Every row comes from one small tree of marks. The marks that hang from a mark follow it in brackets, in alphabetical order. Every link used is in the known rows. Which tree was each row made from?
Known rows:
volam[duvi]: [-15.3   7.2  -2.2  20.3  17.6 -11.5  -4.6  31.7  -3.3 -10.6 -16.9  -4.7
  36.8   1.1 -20.3 -17.8  -5.9 -17.4 -16.3]
mipa[duvi[volam[liles]]]: [ -7.3  15.5   7.3  10.5 -24.5   3.6   9.2  -7.1  14.3  -2.9 -11.1  13.3
  -7.1   4.8  -0.9 -23.6  28.9 -12.0 -34.1]
rirop[nopot volam[duvi[mipa] liles]]: [  0.4 -22.5  -8.1 -25.9   4.6  -9.6  12.4 -35.0  14.6 -24.6   6.4  30.3
  -6.8  -0.2 -18.6   9.7  -2.2   8.7  -0.5]
mipa[duvi[nopot volam[liles rirop]]]: [ -4.6   7.8   2.1   2.0 -18.6   2.4   8.1  -0.5  19.2  14.0 -17.9  10.2
 -15.4  -5.1  17.5 -20.7  33.2 -11.7 -21.0]
volam[liles]: [ -1.8   7.1   9.4   8.9 -16.6   6.3 -16.0   3.0  -7.6  20.7   7.9  15.2
 -14.3  -2.6  12.4 -19.0  15.5  -7.5  -3.2]
volam[liles rirop]: [  6.7   3.9  13.7 -15.9  -9.5  15.6 -32.0  23.7   6.0  37.2  17.1 -12.7
 -27.9   9.6  -1.8  -3.1  20.6 -27.3  25.0]
liles[volam]: [  6.2  -3.5   0.1  18.3 -12.1  -2.5  15.3 -26.2  -1.2 -10.2   6.1  -1.2
 -27.2  10.8  23.0  -0.3  -9.6  11.6   4.5]
volam[duvi[mipa nopot] rirop]: [ -7.6   9.8 -12.1  -9.6  34.0  -2.5 -19.4  44.0   2.7  21.2 -20.7 -36.2
  26.1  -8.2 -11.2  -2.3 -10.2 -23.4  18.0]
duvi[mipa nopot volam]: [-12.4  29.6   3.1  -2.5  -1.3 -13.2  15.8 -25.4 -46.5  11.5 -23.6   6.2
  17.0 -35.6  60.9 -12.1  12.7  31.3  -3.8]
rirop[nopot volam[liles]]: [  1.0 -25.2   6.8 -22.1 -19.3 -13.9  25.4 -49.8  10.8 -33.4  12.4  46.2
 -30.4   0.4   4.2   2.0   8.5  21.6  -8.5]
vibu[rirop]: [ -2.7  24.6  13.9  14.4  -6.0 -12.3  -0.9  -5.3  -4.9 -13.5   6.1 -22.1
  22.1  -4.0  -9.6   2.2 -33.7  20.5 -36.1]
volam[rirop]: [ -5.5  11.8  16.1  -7.4  -2.2  -1.7  -6.6  25.5  -1.0  -0.3   1.4 -25.9
  -5.7   9.3  -4.5  -7.9   3.0 -14.2   7.2]
mipa[duvi[volam]]: [-12.3  19.9   8.1  14.6 -21.0  -4.1  22.0  -6.3  10.9 -20.7 -19.0   7.0
   2.8   5.0  -1.4 -25.3  19.9  -5.1 -41.9]
nugazu[volam]: [ -5.4 -10.4  -4.4  34.9  -9.4  15.0  13.0  12.0 -26.0 -25.3   8.6   7.0
   4.0   2.6  12.9 -14.4 -14.5  16.1   0.0]
rirop[volam[duvi[mipa nopot]]]: [ -0.9   6.5  -0.8   9.6   3.8 -13.0  22.4  -3.6 -12.4 -26.6 -17.2  18.6
  14.8  -2.5  -2.7   9.1 -13.8  17.2  -8.0]
duvi[mipa nopot volam[liles rirop]]: [  1.9  20.1   4.8 -26.0  -1.2   3.8 -12.9 -12.1 -32.7  49.4  -5.5  -4.7
  -7.4 -27.2  52.7   2.8  29.1   8.6  27.8]
vibu[rirop[volam[duvi liles]]]: [ 12.8  10.1  11.8   7.4  -4.3  -4.5  -5.2  -6.5   2.8  -9.1  14.5  -3.0
  14.2   6.1 -28.6  27.7 -29.6  17.0 -22.2]
vibu[rirop[nopot]]: [ -8.3   5.2   6.0  -4.3  -0.8 -21.9   7.3 -28.1   9.7 -26.3   8.2 -15.7
  16.1 -10.7 -10.0  -1.4 -32.8  25.6 -40.5]
rirop[nopot volam[duvi liles]]: [  0.6 -31.8  -3.4 -20.2  -0.8 -13.5  15.4 -30.2  19.0 -28.9   6.9  40.0
  -9.6   3.4 -17.4   6.6   6.7   6.2  -6.9]

Which tree is each row?
[  7.5 -25.9 -12.3  -9.1  15.1  -3.1   0.4  -7.9  27.2  -2.7   8.9 -20.9
 -19.4  17.5  -8.3  12.3  -8.4 -13.7  23.5]  liles[volam[duvi rirop[nopot]]]
[ -6.5 -12.6 -23.8  34.1  16.8  14.3   3.8  25.0 -23.0  -9.7  -6.2  -1.2
  26.2  -9.5   8.4 -11.1 -24.5   8.8   8.1]  nugazu[volam[duvi[mipa nopot]]]
[ -6.8   8.8  16.5  -8.4  -7.2 -15.7  12.1  -3.4 -29.0  14.9 -14.2   6.1
   1.3 -20.5  53.6  -6.5  33.2  12.5   3.4]  duvi[nopot volam[rirop]]
[  6.3  11.3   8.9  13.8   0.4 -16.8  10.5  -7.8  -0.7 -23.7   0.6  -4.4
  24.9  -2.0 -18.3  22.8 -36.9  27.9 -30.9]  vibu[rirop[volam[duvi[nopot]]]]
[  7.3  -3.6   7.9   7.6  -8.1  -0.7   3.0   1.8  -2.2 -10.5   3.3  30.3
  -2.2  12.4 -17.5  12.7   5.0  -0.9  -1.1]  rirop[volam[duvi liles]]
[  4.0   1.6 -13.8 -17.8  27.4  15.1 -43.9  43.1   9.0  58.8  -3.9 -23.8
   5.0  -7.8  -8.4   1.6   7.7 -36.4  35.5]  volam[duvi[mipa nopot] liles rirop]
[  6.6  14.1  11.9  12.1  -1.2 -13.5   7.9  -6.2   0.0 -27.9   6.2  -9.8
  24.9   5.9 -30.4  25.3 -37.7  22.9 -30.5]  vibu[rirop[volam[duvi]]]
[ 7.2  0.4 -2.2  3.7 -0.9 -0.3  4.1 -3.9 -7.9 -0.6 -5.1 27.4  0.5 -2.1
 -0.8 12.6 -1.9  8.0  4.0]  rirop[volam[duvi[mipa nopot] liles]]
[ -5.8   4.5   5.5 -10.5 -17.9   3.0   5.7  -8.0  28.5  -0.5  -5.5   2.7
 -16.8   8.1  -7.7 -17.6  31.8 -18.2 -21.8]  mipa[duvi[volam[liles rirop[nopot]]]]
[  7.4 -20.2 -21.7  11.3  16.2  32.3 -24.9  39.8  -8.7  27.7  11.9 -11.2
   1.7  -1.0   1.1   3.6  -8.7 -12.8  39.8]  nugazu[volam[duvi[mipa nopot] liles rirop]]
[  7.4 -24.5 -11.5  14.2   9.9  32.5 -25.9  45.3  -3.9  17.3  20.7  -8.8
  -0.7  13.4 -15.7   3.9  -2.5 -22.2  34.8]  nugazu[volam[duvi liles rirop]]
[ 10.7  -7.1 -16.3  -0.2  19.0   3.4  -4.4   1.3  11.5  17.1  -2.1 -28.2
 -14.2   7.4   8.8  14.6 -15.6  -8.4  31.6]  liles[volam[duvi[mipa nopot] rirop]]
[  7.2 -16.1 -17.0 -15.7  20.4   1.2  -3.4 -12.1  22.4   1.7   7.1 -31.1
 -16.9  14.6  -9.1  15.4 -16.9 -11.2  29.5]  liles[volam[duvi[mipa] rirop[nopot]]]
[  4.7 -29.8 -21.5  -4.2  18.6  30.4 -23.7  25.3   2.8  12.7  21.5 -13.9
  -0.8   6.5 -17.1   4.1  -8.9 -16.1  38.2]  nugazu[volam[duvi[mipa] liles rirop[nopot]]]
[ -0.3  17.1   8.3 -42.8  -1.4   7.0 -16.7 -23.1 -20.9  27.7  11.9 -14.7
  -9.0  -9.0  16.7   7.0  27.2  -1.2  27.7]  duvi[mipa volam[liles rirop[nopot]]]
[-10.8   8.5   6.4  -7.5 -14.4  -5.0  18.0  -7.8  24.7 -18.6 -13.4  -3.3
  -6.4   7.5  -9.6 -19.7  22.9 -12.1 -30.0]  mipa[duvi[volam[rirop[nopot]]]]
[ 6.5 -8.7  3.0  9.8 -6.2 -4.8  8.8 -0.1 -3.1 -4.3 -4.1 37.2 -3.6  1.5
  0.7  8.8  7.3  5.6 -1.8]  rirop[volam[duvi[nopot] liles]]
